What can hang from each mark:
kabag: gikuv kovini pimel
gikuv: kabag
kovini: kabag pimel
pimel: kabag kovini
likil: gikuv
gafo: filu kabag kovini pimel
filu: gafo kovini

In the rows, 128 means zero.
Known rows, with every way that one mark hangs from another:
[pimel kovini]: [106 130 137 121 145 181 148 114 113 136 154 162 117 124 136 104 128 148
 137  96 135 154]
[filu [gafo pimel]]: [107 132 134 123 149 170 137 110 130 133 138 157 157 128 135 130 119 172
 133 119 137 131]
[filu [gafo [kabag gikuv kovini pimel]]]: [117 115 147 127 164 156  98 108 134 128 129 134 175  94 143 112 119 210
 145 122 141 126]
[filu kovini]: [109 140 138 117 152 155 132 117 110 133 151 164 116 122 133  98 125 159
 128 109 139 151]
[gafo filu]: [104 134 143 107 145 185 146 116 112 132 147 162 135 138 131 105 138 165
 142  90 140 151]
[gafo [kabag gikuv] kovini]: [117 125 152 113 143 172 123 105 119 130 146 168 148 111 127  93 122 186
 138 108 132 101]
[gikuv [kabag [pimel kovini]]]: [115 127 139 120 154 138 150 114 115 131 149 155 136 111 141 106 121 169
 145  98 143 159]
[filu gafo]: [ 98 136 142 120 155 151 130 113 128 133 140 151 141 122 141 118 117 164
 133 113 135 162]
[gikuv [kabag kovini pimel]]: [114 126 134 118 164 102 131 116 119 128 149 139 161 106 143 110 119 185
 154 113 150 147]
[gikuv kabag]: [102 139 141 113 153 112 148 114 119 130 151 150 144 121 135 107 117 165
 144 110 144 155]
[kabag gikuv kovini pimel]: [116 116 134 130 161 149 117 111 120 130 142 137 166  98 145 114 127 193
 147 118 140 134]
[likil [gikuv kabag]]: [102 138 141 111 148 132 160 104 120 132 151 148 108 126 126 111 116 167
 140 100 141 164]
[kabag gikuv [pimel kovini]]: [116 117 139 131 150 183 136 110 115 133 142 152 142 103 142 110 128 178
 139 103 134 145]
[kovini [kabag gikuv] pimel]: [115 124 145 119 150 118 137 129 125 131 140 148 158 105 135 125 119 183
 138 114 140 160]
[filu [kovini [kabag gikuv pimel]]]: [125 131 143 120 157 132 119 123 115 129 134 152 127 102 132 116 123 202
 130 115 138 156]
[kabag kovini]: [106 129 133 119 155 145 129 116 117 133 154 147 142 120 139 108 126 164
 146 111 142 143]
[kovini [kabag pimel]]: [115 134 142 113 153 103 135 125 119 129 137 154 136 124 139 132 123 183
 142 109 138 153]
[gafo filu kabag [pimel kovini]]: [123 123 144 108 133 239 153 113 113 133 145 177 136 142 119 100 142 174
 144  84 140 108]
[gafo filu [pimel kovini]]: [118 125 134 114 135 241 161 114 111 136 149 174 133 141 123 107 142 164
 140  84 140 132]
[kovini pimel]: [106 128 140 118 151 129 146 123 119 134 151 158 162 118 143 114 121 153
 141 108 141 148]
[kovini [kabag gikuv]]: [110 132 144 119 148 131 132 120 123 130 139 146 134 115 130 124 122 187
 136 114 135 156]
[likil gikuv]: [101 135 139 115 144 163 152 104 117 134 150 154 102 132 129 116 124 160
 135  99 134 154]
[gafo filu [kabag gikuv pimel] kovini]: [127 118 156 105 144 204 124 107 114 128 137 173 160 115 128  91 135 206
 145  89 136 102]
[gafo filu [kabag pimel]]: [116 127 152 103 148 170 134 115 114 128 136 164 152 134 134 105 137 188
 150  92 141 121]
[kovini [pimel [kabag gikuv]]]: [107 119 150 128 154 158 142 115 126 130 141 157 163 104 131 110 120 178
 154 118 140 150]

Rows:
[118 126 143 121 153 118 128 120 122 128 132 144 147 108 136 130 123 200
 140 115 136 151] => [kovini [kabag gikuv pimel]]
[122 128 145 119 154 132 128 132 118 133 143 155 139  99 131 111 119 185
 128 114 143 165] => [filu [kovini [kabag gikuv] pimel]]
[107 131 135 114 155 137 147 106 121 132 156 138 114 117 126 106 118 174
 146 102 146 161] => [likil [gikuv [kabag kovini]]]
[116 123 154 122 159 167 110 118 129 132 135 153 160  92 137  97 113 189
 126 119 143 142] => [filu [gafo [kabag gikuv]] [kovini pimel]]
[119 125 151 106 145 145 136 118 118 132 152 179 161 117 134  95 117 164
 142 101 139 106] => [gafo kabag [kovini pimel]]
[115 125 155 109 151 155 124 116 130 133 144 174 166 111 137 100 110 170
 136 105 139 122] => [filu [gafo kabag [kovini pimel]]]
[115 126 143 122 144 170 139 121 119 134 144 151 115 111 127 115 126 177
 134 101 134 167] => [pimel [kovini [kabag gikuv]]]
[117 131 154  95 139 201 136 111 112 131 149 183 136 136 122  86 134 176
 143  83 138 110] => [gafo filu kabag kovini]
[122 129 137 103 135 223 151 110 111 133 151 187 148 141 120 103 136 174
 140  88 138 105] => [gafo filu kovini pimel]
[111 126 145 114 153 159 132 118 127 136 148 171 162 110 142 107 111 160
 132 104 138 148] => [filu [gafo [kovini pimel]]]
[112 124 136 116 161 103 141 124 122 132 158 142 172 103 141 105 115 168
 153 111 154 156] => [gikuv [kabag [kovini pimel]]]
[110 133 141 113 153 120 155 104 119 130 145 146 121 119 133 117 117 181
 143 101 142 157] => [likil [gikuv [kabag pimel]]]
[113 114 136 128 157 148 127 120 123 134 151 140 177  95 143 109 123 176
 146 117 145 143] => [kabag gikuv [kovini pimel]]
[119 126 152 123 162 166 100 109 126 129 126 150 148  96 138 102 117 206
 128 120 138 133] => [filu [gafo [kabag gikuv pimel]] kovini]
[121 123 156  95 141 188 141 120 114 132 151 185 161 128 127  87 130 171
 146  82 142 114] => [gafo filu kabag [kovini pimel]]
[123 138 141 112 157 117 126 127 112 130 139 161 116 117 133 117 123 185
 132 110 141 158] => [filu [kovini [kabag pimel]]]
[115 120 143 114 156 129 127 123 122 132 151 152 169 111 140 103 122 170
 151 111 148 122] => [gafo [kabag [kovini pimel]]]
[121 128 146 105 139 236 155 107 116 130 146 195 139 142 108 101 135 181
 156  91 138 110] => [gafo filu kovini [pimel kabag]]
[108 120 148 131 148 210 144 107 120 132 144 161 119 110 124 100 126 173
 150 106 133 157] => [pimel [kabag gikuv] kovini]
[121 140 137 116 152 159 126 124 127 133 134 163 123 124 123 127 117 187
 122 118 140 151] => [filu [gafo pimel] [kovini kabag]]
[108 120 143 130 159 175 125 108 125 129 144 145 143 106 126 104 125 187
 159 120 140 146] => [pimel [kabag gikuv kovini]]
[121 132 147 110 155 133 122 120 128 131 134 166 137 115 137 124 112 190
 133 105 135 153] => [filu [gafo [kovini [kabag pimel]]]]
[115 126 135 116 160 124 143 105 120 130 149 137 127 111 134 113 119 187
 151 103 147 156] => [likil [gikuv [kabag kovini pimel]]]
[115 126 140 117 149 160 161 104 116 133 149 152 101 116 132 109 120 171
 141  87 141 168] => [likil [gikuv [kabag [pimel kovini]]]]
[111 131 144 117 147 167 129 109 133 131 133 159 160 130 130 123 118 183
 136 120 138 106] => [filu [gafo kabag pimel]]
[114 124 150 113 150 162 147 117 120 132 152 184 148 116 128  99 117 162
 154 103 139 136] => [gafo [kovini [pimel kabag]]]
[122 117 137 125 148 175 122 107 125 129 142 147 172 112 126 112 128 199
 147 124 141  86] => [gafo [kabag gikuv kovini] pimel]
[112 127 133 127 145 209 144 111 127 137 143 163 138 125 133 121 122 163
 131 105 136 141] => [filu [gafo [pimel kovini]]]
[122 134 140 110 144 163 134 118 131 133 138 174 141 128 122 129 114 185
 129 110 135 129] => [filu [gafo [kovini kabag] pimel]]
[123 121 147 113 138 252 147 103 119 129 141 186 149 128 107  99 136 198
 153  97 136 107] => [gafo filu kovini [pimel [kabag gikuv]]]
